Known rows, with every step that occurs
labutas mapa baletu mefes dinen: [ 30 -22  21 -11   6  16  11  11 -24  16 -14 -22  19  -7 -14 -20  39 -15
  15 -12  10 -40   9  21 -16   2 -11  23 -28   2  10  21]
baletu mapa dinen varob: [-13 -26   3  -5  -9 -16   4   8  19  -2 -35 -37   8 -13 -32  16  15   0
  -5  -3   9 -19  -4 -13   7 -19  21 -29  -9   0  10  10]
muzem mapa dinen: [ 10 -13 -18   4  -6   2 -15  -2   4  -5 -19  -6   5  -4 -16  21 -13  -6
  14  22   4  13  -7  42 -21  11  -6 -18 -26   6  -1   8]
labutas varob salopog mapa dinen mefes: [ 30   1   3   8  29 -10   0  -4 -13  -1 -25   2  23 -21   3  25   9 -22
  20  45 -19   2  21  39 -23  -4  10   9  -6  11  -7  30]
varob salopog mefes: [  8  -9   2  -6   7 -32 -13   1 -16  -8  -3   1  19  -9  -4   2  22 -26
  14  18  -6  -1  11  27 -14  12   1  18 -18  -4   0   6]
mapa muzem nege: [ -3 -28  -8  35 -10   3   2 -12  -6 -18  -1  26  -4  -2  15  15 -14 -15
  11  -4   1   6 -17  10   9  27 -17 -19   6 -18   0 -25]
varob labutas mapa baletu: [ 17 -14  13  -4  -9  -2  11   1 -15 -14   0 -10  -1  -4  -7  -8  -8  -9
  21   0  -3 -21   9   4  17   8   0  -7   8  -3  13  10]
baletu mapa dinen varob salopog mefes: [ -8 -34   6 -11  -3 -44  -9   8   1 -11 -36 -35  24 -23 -37  22  37 -26
   6  17   3 -17  10  14 -10  -5  19 -10 -27  -5   7  15]
varob salopog mapa muzem roge baletu: [  8 -13  -3  40  -3 -23 -13 -27   6 -45 -15  14  11   5  -2  10  22 -33
 -10  -7 -28  26  29  46 -17  35 -11  15  21  -6   6   2]
salopog mefes: [  3 -18  -6 -13  16 -10 -13  -1   3   5   7   2  13  -9  -7   4  17 -12
   3  13   9  -7   1  18 -15   9  -2   9 -20   2  -3 -11]
dinen varob: [ -7 -14   0  -6  -6  -7   3  -2  25  -1  -9 -17   3 -16  -2  -3  11   5
   3   0   0  -8  -4 -10  14   5  16 -17  -5   5  10   2]
roge baletu mefes: [ 18  -3   6   7  -8  -3  -1 -10  11   2 -19 -24   6  -3  -8  -9  11  -5
 -12 -14   8  -8  12  11  -4   6  -2  31  12  -1   0  -3]
roge baletu mefes salopog mapa: [  8  10   3   5  10  -5 -15 -12   3  10 -34 -45  14  15 -21   3  34  -3
   0   0  12  19  23  32 -13  18 -10  33  17   0   4  -6]
mapa muzem roge: [ 10 -26  -5  25  -7  15  -7 -11  10 -28   5  27 -10  -4  -4   9  20 -15
 -19 -21 -16  -3   2  -8 -12   7 -11  -3   3 -13  -2 -22]
ganen mapa muzem roge baletu: [  5 -16  -7  40  -6  -2  -7 -20  23 -58 -18  21  -9  -8 -21  -2  14   2
 -41 -23  -1  14  13  11 -13  18 -12   8  15  10  -4 -18]
muzem roge baletu mefes salopog: [ 17 -10  13  10 -12  13 -13  -3   7 -14 -27 -25  12 -10 -26 -10  34   1
 -24 -24  -5   6  25   5 -16  -8 -18  32  11 -14  -3 -24]
labutas mapa: [ -2  -5   6   6   4  16   4  -6   2  -6   2  -8  -1  -8 -11 -16   5   4
   4  -2   1  -1  14   8 -10  16   0  -7  -9   9   7  10]
mapa dinen mefes ganen: [  7 -10  -7   0  18  17  19  10 -14  -7 -29   7  -3 -21  -9  17 -13   6
   3  20  -2  -3   6 -14 -29  -3  21 -10  -5  -4 -11  23]
mapa muzem roge baletu mefes dinen: [ 36 -33   3  16  -7  12  -5 -14   9 -18 -38   5   9 -12 -16  -7  36 -14
 -29 -39   1  -8  14  28 -22  10 -18  37   9  -4   1  -8]
salopog mefes dinen varob labutas mapa: [ 16 -54  -2 -36  15  -6  -3 -10  12   0 -40 -24  16 -36 -25 -24  19   5
  14   8  16 -18  18  34   1  22  16  -4  -8  25  23  17]
dinen mefes: [  8  -7   2   0   8  14   9   3   1   4 -12   4   0 -22  17   1   1   0
  -4  10  -1  -4  17 -25  -9   2  15  11  13   2   5  -7]
labutas varob salopog: [ 15  14  15   3   2 -16   6  -2 -14 -10  -9  -1  14 -10  -3  -2  13  -4
  13  14 -23   9   2  27  10 -16 -12   8 -15   6  -8  20]
dinen varob salopog: [ -5  -9  13  -2 -10 -26   5  -2   5 -17 -23 -19   9 -16   2  -2  17 -11
  11   3 -14  -1   7  -1  13  10  19 -11  -7  -2  16  15]
labutas varob salopog mefes ganen nege: [ -7 -12  -2 -15  32 -20  14   1 -19  -9   0  13  35 -20 -15  13  30 -13
  38  39 -15  -4  -4  51  -5  -3  12  20 -24   8 -31  18]
dinen varob salopog mefes ganen nege: [-26 -31  -2 -18  16 -34  15  -2   0 -16 -12  -6  28 -29 -17  12  33 -20
  37  29  -6 -12   5  27  -1  20  41   0 -15   0 -10  18]
labutas varob: [ 12   6   5  -4  10   4   5   0   7   6   3   6  10 -12  -4   1   8   7
   3  10  -9   2 -11  12   8 -18 -13  -1 -14  12 -11   7]
salopog mapa baletu: [  7  -1  -2  -1  12 -20  -4   4  -8   6  18  -3  13  16   9  18  18 -19
  19  18  -6 -11  -4  20  -1   9  -4   3  -6  -3   3  10]
mefes dinen varob labutas: [ 16 -34   0 -32  -5 -14   7  -7   7   1 -50 -17   5 -19  -7 -11  -5   7
   8  -2   8  -8   5  13  27  -4  15  -9  17  12  19  16]
dinen varob salopog mapa: [-10  -5   0   0   5 -33  -6 -13   8  -7 -18 -25  16  -2   2   7  26 -19
  22  22 -14   1  23  26   7  26  23  -5  -1   9  16  23]
labutas mapa muzem roge: [  3 -28   2  31  -3  32  -3 -15   9 -32  10  16  -5 -13 -18  -9  26 -11
 -17 -22 -17  -5  17   0 -21  25  -9 -11  -7  -3   3 -10]
mefes dinen varob salopog: [  5 -18  11 -15  -4 -27   7   4  -7  -8 -44 -17  18 -20  -2 -12  17  -9
  12   1  -4   2  11  30   6   3  15  -3  -8  11  19  31]
labutas varob salopog mapa: [ 11  11   7   3  19 -22  -5 -10 -13   3  -9  -7  20   1   2  11  21 -16
  24  32 -22  11  15  49   6   2  -8  14 -11  15  -7  24]
dinen varob labutas mapa muzem roge: [  7 -51   3  16 -18  18   0 -27  30 -40 -19  -4 -15 -28 -21 -12  18  -9
 -10 -23 -17 -17  20 -13  10  26  10 -25  17  -1  19 -11]
roge baletu: [  6   6  -3  10  -5 -12   3  -6  17 -13 -10  -3   6  -7  -2  -5 -13   4
 -12  -8   2  17   2  16   4   5  -2   7  11   4   3   7]

Rows
[ -4 -17 -19  -3  33  -6  -3   1 -12 -29 -24   6   1  -7 -48  14   8   3
   1  31  17  -2  -2  29 -38   9   8 -14 -38  13 -24  20] -> salopog mefes ganen mapa dinen
[ 29 -15   4 -17  17  -8  -6   3 -25  31 -17 -20  28  13   0   9  41 -23
  22   8   9 -32   6  37  -9   3  -8  33 -15   3   5  16] -> salopog mapa baletu mefes dinen
[ 23 -40  14 -26  -3  12   6 -14   3   9 -57 -49   6 -27 -26 -31  24   5
  10  -9  13 -39  30  13  16  13  16   9   7  15  19  15] -> baletu mefes dinen varob labutas mapa
[  1 -21 -11  25   8   9 -20 -21  10 -17   6  20   0   8  -1  18  29 -24
  -7  -3 -17   3  12  16 -17  25  -8   3   7  -5  -3 -15] -> salopog mapa muzem roge
[ -6  -7   0 -10  18 -20   4   6 -32 -17 -14   2  11  -2 -17   6  18 -17
  16  28  -7  10  14  27 -16  19   6  10 -24  -5 -12  23] -> varob salopog mefes ganen
[ 12   8  17   2   5  -3  -8  12 -27  -9 -23 -33  -5  12 -24   6  48 -10
   5   0  15 -14   5  -8  -3 -11 -15  23  -7  -6  -1 -18] -> ganen mapa baletu mefes salopog
[-18  -3   8   7 -11 -20   7   6  10  -7 -20 -30   9  -1 -17   1   4  10
 -19 -18  13  12  15  -2   9  -9  -2  12  20  -1   3   2] -> roge baletu mapa
[  1 -26   8 -10 -11   3   9 -16  23 -14 -27 -29  -7 -23 -18 -21  -3   9
   9  -3  -2 -18  21  -8  25  22  21 -23  12  10  20  10] -> dinen varob labutas mapa
[  3 -26  -1   2   2  11   3  -5  24 -11 -16 -23   6 -28 -28  -6   8   5
   6   2   1 -16   0  13 -13  13  21 -41 -26  12  14  26] -> labutas mapa dinen varob
[ 13   2   7  -4  21  -2  -5  12 -19  10  -7 -13  14  -2  17  24  28 -12
  20  25   0  10  14  -5 -17   8   2  10   7  -5   8  -1] -> dinen mefes salopog mapa baletu
[ 14 -34   2  22 -11  25  -1 -24   5 -37 -10  12 -17 -12 -21 -10   5 -11
 -10 -20 -15  -8  25  -3   1  24  -4  -6  23  -9   6 -16] -> varob labutas mapa muzem roge
[ 18 -20  -2   2  -2  11   4 -10  -7 -16 -24 -10  -5 -13 -30  -5 -23  -7
  10   4   0 -11  12  23  -7   6   8 -21  10   3   7  15] -> varob labutas mapa dinen
[  2 -23   0 -21   3  -7   5   4  14   7 -31 -17  12 -19  -2 -11  18  11
   3  -4   8  -3  -5  18   7   2  11 -10 -10  16  15  21] -> mefes dinen varob
[ 15  -9  20  -3  -3 -36  -3  -4  -9   8 -13 -41  23   2   2  12  54 -40
  32  17 -14 -39  19  14  13  21  16  16 -16  -7  17  18] -> dinen varob salopog mapa baletu mefes
[-14   8  -1   1  23  17  23   3 -10 -22 -35   3 -12 -13  -6  -3   1  23
  -7  21  11   3  27 -24 -13  10  24   8   6  14 -15   9] -> dinen mefes ganen mapa
[  4  11   0  -3  13 -12 -11   9 -18   5   3 -15  14  21  -2  23  30 -11
  22  18  -2  13  -2  18  -6   6 -11   1  -6  -9   5   3] -> mefes salopog mapa baletu
[-13 -25   0   0 -15 -26   4   4  35 -14 -40 -47  13 -20 -33  13   5  10
 -19 -13  15   2   0   3   7 -13  16 -20   3   4  11  17] -> roge baletu mapa dinen varob
[ 22 -18   7  -5  10  27   3  -3 -17 -14 -49 -16  -6 -27 -24   0 -12   3
   7  10   5   8  30  -6 -27   1  13 -11  22  -1  14   1] -> varob labutas mapa dinen mefes salopog
[-18 -10 -14  -9  32  -3   2   0 -10 -20 -15   2  -3  -2 -32   1  19  11
   1  27  16   3  10  12 -17  15   7   4 -25  17 -23   7] -> salopog mefes ganen mapa
[-12 -19   9  10 -19  -6   4   4  19 -24 -16 -18  10 -11 -24  -4  16   8
 -37 -23  -5   7  27   0   8 -18  -4  15  14  -7  -7  -8] -> muzem roge baletu mapa
[ 12 -13  -4  -7  13  -1 -22  -8   8  13 -46 -55  13   0 -33  20  45 -12
  16  11   9 -12   9  17 -21   7  13  -6  -8  -2  13   2] -> baletu mefes salopog mapa dinen varob
[  8 -12  -2  11   6  18  -1  -3  -1 -13  -5  -6   5 -15 -29  -4  -1  -2
   4   2   4  -6   2  23 -30   7   4 -22 -21   6   4  22] -> labutas mapa dinen
[ 11 -20   0  27  -8  24   7 -15   7 -31 -23  -1  -7  -2 -27   1  25  -4
 -26 -29 -10  -3  13  -2 -17  21  -9  20   7 -16 -11  -9] -> mapa muzem roge baletu mefes ganen
[-11 -13   2  -6  10  14  18  -5 -13   6 -13 -13  10   1 -17   5  25  -6
  25   4   4 -31   4   0  -1   2  25  25   5 -11 -20  -1] -> baletu mefes ganen nege
[ 34 -20  16 -16   2  -2   4  16 -26  23 -18 -12  18   2  -3  -1  33 -16
  12  -9   9 -36  -5  16  -5 -13 -12  30 -16  -7   4  12] -> mapa baletu mefes dinen
[-18  -1   1  -2  27 -25   4   0 -31 -35 -24   1   2  -1 -31   1  25  -7
  10  31   3   7  22  25 -15  21   9  12 -23  10 -19  22] -> varob salopog mefes ganen mapa
[  6   1   5  -4  11  15   0  10 -10   4 -27  -7  -2 -16   6   5  10   7
  -3   8   5  21  18 -22 -19  -3   5   6  16  -6   5 -15] -> dinen mefes salopog
[ -8 -20  -9  42  -5   1   2 -17  -8 -37 -14  21 -16   0   1   9  -9 -10
   1   3  10   6  -7  13   9  29 -15 -15   9  -3  -4 -30] -> ganen mapa muzem nege
[ 29 -18   5 -22  27 -27  -6   4 -23   7 -23   6  36 -24  -9  -2  31 -12
  17  24  -5   6   2  66 -15 -11 -16  21 -39  19  -9  28] -> labutas varob salopog mefes dinen
[ 27 -33  18 -19   1   9  13  10   0  15 -25 -40  21 -25 -16 -20  53  -9
  16 -11  10 -43   6  10  -2   8   7   6 -32   9  23  26] -> labutas mapa baletu mefes dinen varob
[  3 -18  -9   4 -15 -24 -12  -5  10 -20 -40 -24  14 -22 -16  19   2 -16
  24  28 -10  10   4  43  -4  21  14 -28 -29   7  14  26] -> muzem mapa dinen varob salopog
[ 24 -15   9 -15   7  10  -3   0 -18  23 -35 -16  11   0  -9 -11  26  -7
   4 -11  15 -26  11  19  -9  -7  -5  32  -4   6   3   8] -> baletu mefes dinen
[ 18 -22  -5  34   0   8 -17 -32  19 -17 -14  -6   8   7 -10   9  40 -26
 -20 -18 -12  -7  25  24 -21  31 -11  36  16  -5   0 -21] -> salopog mapa muzem roge baletu mefes
[ -8 -10 -14  32  11   2 -15 -16 -14  -9 -16   4   2  15   5  28   8 -20
  22  10   4  35  -4  32  -3  36 -25 -15  14 -17   3 -29] -> mefes salopog mapa muzem nege
[ 24 -21   4  31 -15  10  -9 -20  18 -25 -14  -1  -2  -8 -14  -1  31 -19
 -31 -33 -11 -11  13   4 -10  16 -14  31  15 -15  -1 -26] -> mapa muzem roge baletu mefes
[-12  -9   1  16  -7  -6  -2  -3  -4  -8 -14 -13 -14  14 -10  21  16  -9
 -11 -18  11  -2   0 -25   4   2  -7  -3  13  -6   7 -14] -> baletu mapa muzem
[  0 -24   3 -13   4 -40  -8  -4   9 -10 -12 -16  21 -23  -5   0  32 -22
  12  19  -6 -12   7  13  -1  17  17  -1 -23   0  12  11] -> dinen varob salopog mefes
[  5   1  -8  18  27  12 -16 -12  -9  -3 -26   0  -5   3  15  28  28 -17
   6  11   5  29  16  -7 -31  29   1   5  25   2  10 -21] -> dinen mefes salopog mapa muzem
[ 24 -24   3   1   7  23   9 -10  -6 -11 -36  -6  -5 -33 -15  -5 -24  -5
   4  12   1 -21  29  -3 -19   9  22  -8  24   2  11   8] -> varob labutas mapa dinen mefes
[ -2 -18  -4  -8  -1   7  13   7 -14   6  -6 -15  18   4 -10  26  30 -15
  49  24   1 -31  -6  24   6  14   9  22 -19 -13 -17   1] -> muzem mapa baletu mefes ganen nege
[-16 -28  -2  39 -21 -14  12  -7   6 -24 -21  -3   3   1  -2  15 -10  -7
 -11 -19  11  19  -2  11  23  19 -20  -6  26 -18   3 -24] -> roge baletu mapa muzem nege
